Each row comes from the steps of one walk. Every step used is in the known rows, and no mark comes twice. Write the walk behind each row, first mark first.
In the rows, 128 means zero.
Known rows:
sinuf -> leme -> zove -> pulu -> monuz -> kamav: [146 135  48 121 177 123 106 108 150 120 124 143 181 106 100 170 130 137
 144 147  96  59 142 137 231 107 125  93 118 161]
kagoloz -> leme -> zove -> kamav: [133 146 114 106 144 109 121 106  48 104 128 140 179 130 116 182 100 169
 150 101 101  75 155  83 112 147 129 103 113 142]
gigam -> tima -> leme: [161 118  85 106 129  85 134  82 135 119 119 104 172 137 115 131 117 157
 139 140 106 123 140 195 161  94 159  87 128 136]
zove -> kamav: [136 135 119 103 146 128 117  97  46 110 132 127 180 120 108 156 136 163
 139 146 100 122 144 108 139 104 122 103 116 138]
samo -> tima -> leme -> kagoloz: [151 136 105 135 137 115 175  76 112 114 121 103 176 130 137 138 185 184
 151 134 107  96 163 136  71 154 154 101 127 133]
monuz -> pulu -> zove: [150 116 121 126 160 141 132  99 133  82 152 140 173 120 119 146 115 190
 133  85 114  61 163 140 201  31 124 104 115 154]
pulu -> monuz -> kagoloz -> leme -> zove: [150 135  88 134 130 112 146 108 110 111 127 144 172 131 135 185  99 153
 156  55 114  62 167  85 142 168 142 116 105 160]
samo -> tima: [141 154 129 125 142 152 146  89  79 108 137 114 179 129 132 152 159 164
 148 115 109  87 150 101  86 139 144  99 118 132]
monuz -> pulu -> zove -> kamav: [145 127 116 112 156 131 117 102  73  84 139 140 180 120 113 149 106 186
 136 126 106  82 167 122 180  36 116  94 123 148]
pulu -> zove: [144 128 128 126 161 158 131  98 104  83 126 123 170 118 125 145 108 175
 137  85 105  65 153 124 152  78 121 105 113 148]
kamav -> zove -> pulu: [129 120 115  91 182 186 125  98 172 107 123 133 182 111  73 175 123 166
 140  65 102  96 135  98 226  64 110 115 112 143]
tima -> leme: [155 126  97 130 143  95 131  94 102 120 130 108 173 119 107 151 156 180
 132 155 106 110 153 173 165 109 153 109 126 141]
sinuf -> leme -> betip: [131 122 126  83 151 135 127  75 125 117 139 125 176 135 125 145 217 157
 141 142 100 104 154 181 167 134 132 110 124 135]
pulu -> zove -> kamav -> monuz -> kagoloz: [154 114 110 136 165 154 149  99  58  94 128 111 181 119 133 148 112 126
 129 131 114  96 171 106 108  57 134 113 121 167]
kamav -> monuz -> pulu -> zove -> leme: [149 124 112 124 173 144 123 103  88  83 143 136 175 112 112 138 110 162
 130 161 108  76 131 115 150  10 134 107 135 157]
monuz -> kagoloz -> leme -> zove: [147 131 100 119 142 108 147 103 113 107 139 138 174 135 133 185 120 170
 151  50 113  59 161  87 143 162 144 119 103 151]
pulu -> monuz: [145 134  97 146 121 145 130 102  92 124 118 133 169 113 120 156 113 130
 146 124 109 117 146 122 150 128 128 110 111 156]
kamav -> monuz -> pulu -> zove: [146 113 132 145 173 155 141 100 110  81 150 129 176 117 121 150  97 156
 124  97 117  50 165 142 140  20 130 109 118 166]
gigam -> tima -> leme -> zove: [156 124  92  90 131  77 141  99 120 115 126 106 179 140 127 160  79 164
 148 117 104  61 150 157 142 139 161  94 119 142]
kagoloz -> leme: [135 140 118 143 147 130 127  88 113 108 132 146 164 128 111 167 153 166
 142  60 111 112 140 115 129 139 133 114 106 143]
samo -> tima -> leme -> zove -> pulu -> monuz -> kagoloz: [167 130  55 134 134 108 149 105 134 116 106 123 182 120 114 160 122 148
 155 111 113  94 182 102 207 129 148 103 125 155]
pulu -> monuz -> kagoloz: [162 117  75 138 123 135 146  99 111 122 126 129 173 119 132 151 138 137
 145 116 116 130 164 111 192 112 135 117 112 162]
pulu -> zove -> kamav -> monuz -> kagoloz -> leme: [148 129 107 162 162 146 142  93  80  89 119 135 170 125 127 159 118 138
 136  72 117  95 170 101  96  86 135 111 118 162]
sinuf -> leme: [133 118 129 115 156 151 129  93 116 115 139 125 170 128 112 155 165 145
 129 161 106 104 157 188 179 104 128 114 126 146]
tima -> leme -> zove -> kamav: [146 137 100  95 142  87 123 109  41 112 125 116 184 125 113 172 100 180
 144 161  98  76 165 121 134 130 141 100 125 141]
gigam -> tima: [147 118 110  87 129 125 135  78 139 113 130 118 172 145 126 132 104 135
 145  94 107 124 119 154 145  96 140  87 110 135]

Write each row's walk:
[130 133 136 123 165 142 139 107  14 109 135 109 186 120 121 175  79 112
 133 148 104  66 151 100  30 111 141 112 117 161]	leme -> zove -> kamav -> monuz
[144 130 110 133 153 121 154 104  96 106 139 130 175 133 135 187 104 142
 145  59 115  52 162  89  93 153 151 122 105 161]	kamav -> monuz -> kagoloz -> leme -> zove
[140 136 107  69 147 117 117  79  97 113 136 131 178 125 121 138 210 173
 150 154  94 119 115 113 154 122 135 108 125 127]	zove -> leme -> betip
[142 126 107 103 149 130 154  82 105 110 130 129 171 124 125 136 181 172
 150 149 100 119 116  94 111 121 133 114 121 137]	zove -> leme -> kagoloz
[140 111 127 138 165 133 145  95 106 112 171 131 181 121 110 161 138 140
 121 127 121  93 150 147 132  39 145 118 113 165]	kamav -> monuz -> pulu
[148 127  76 149 144 163 137  97 163 109 109 155 169 119 106 174 124 146
 150  39 117 116 164  90 200 103 122 116 113 160]	kamav -> zove -> pulu -> monuz -> kagoloz -> leme
[152 147 104 114 137  94 148 106  81 112 131 103 183 131 131 173 114 183
 149 129 105  36 170 125 100 163 164 101 124 139]	samo -> tima -> leme -> zove
[150 138  66 104 164 183 112 110 111 113 133 137 178 101 118 160 119 159
 143 184  95  83 109  92 168  41 121 104 134 154]	pulu -> monuz -> kamav -> zove -> leme
[146 131  74 120 161 203 127 108 137 119 138 130 180 103 129 175 107 151
 140 123 102  60 136 112 163  60 115 106 115 163]	pulu -> monuz -> kamav -> zove
[146 126 110 110 157 143 153  85 109  89 121 128 169 121 132 129 152 180
 150 130  99  90 127  93 111  97 125 109 126 140]	pulu -> zove -> leme -> kagoloz
[135 124  82  91 198 178 113  99 184 107 131 136 186 104  77 175 139 169
 138  85  96  75 125 101 244  49 111 105 112 147]	monuz -> kamav -> zove -> pulu
[157 146 101 138 137 106 143  91  87 115 124 100 177 125 122 148 161 183
 142 157 108  94 164 154 112 130 162  95 134 132]	samo -> tima -> leme
[136 124 122 136 162 117 137 103  73 105 161 143 183 127 110 179 104 144
 129 114 119  70 164 119 104  61 142 110 117 166]	kagoloz -> leme -> zove -> kamav -> monuz -> pulu
[152 126 102 109 163 131 115 103 107  84 143 145 173 114 111 137 127 189
 136 154 105  83 131 114 202  23 128 103 133 146]	monuz -> pulu -> zove -> leme
[138 139  83 139 141 126 122 108 135 115 101 153 172 115  90 180  86 134
 157  62 105  87 152  88 191 156 125 107 109 156]	kagoloz -> leme -> zove -> pulu -> monuz
[139 131 123 129 163 120 139 108  15 112 126 101 186 119 117 173  80 121
 130 169 104  67 161 125  41 106 150 109 126 160]	tima -> leme -> zove -> kamav -> monuz
[148 130 112 133 158 106 147 104  59 107 157 119 190 127 118 168 109 153
 130 164 117  58 180 138  88  60 158 100 132 159]	samo -> tima -> leme -> zove -> kamav -> monuz -> pulu
[144 125  85  94 170 169 151  87 133 109 137 128 177 114 132 148 168 178
 147 149  96  86 113  87 116  77 123 110 125 144]	monuz -> kamav -> zove -> leme -> kagoloz
[141 135 123 112 157 145 116 101  50  85 119 127 177 118 118 148 100 173
 140 127  99  86 158 108 143  76 114  95 121 141]	pulu -> zove -> kamav
[132 128 108  86 174 113 124 104 141 107 126 134 183 120  78 179 118 164
 148  70  99  71 137  89 217 132 127 112 104 141]	leme -> zove -> pulu
[151 130  72 157 140 127 132  92 150 112 109 156 167 120 102 164 144 144
 150  49 116 132 159  98 201 126 130 113 110 156]	zove -> pulu -> monuz -> kagoloz -> leme
[135 139 119  87 146 112 123 109  40 108 134 126 185 126 118 175 100 168
 148 134  98  75 153  89 124 134 129 104 113 141]	leme -> zove -> kamav
[138 121 111  93 155 178 161  87 122 108 130 126 174 120 129 148 156 174
 149 136 100  98 121  85 102  92 122 118 125 141]	kamav -> zove -> leme -> kagoloz
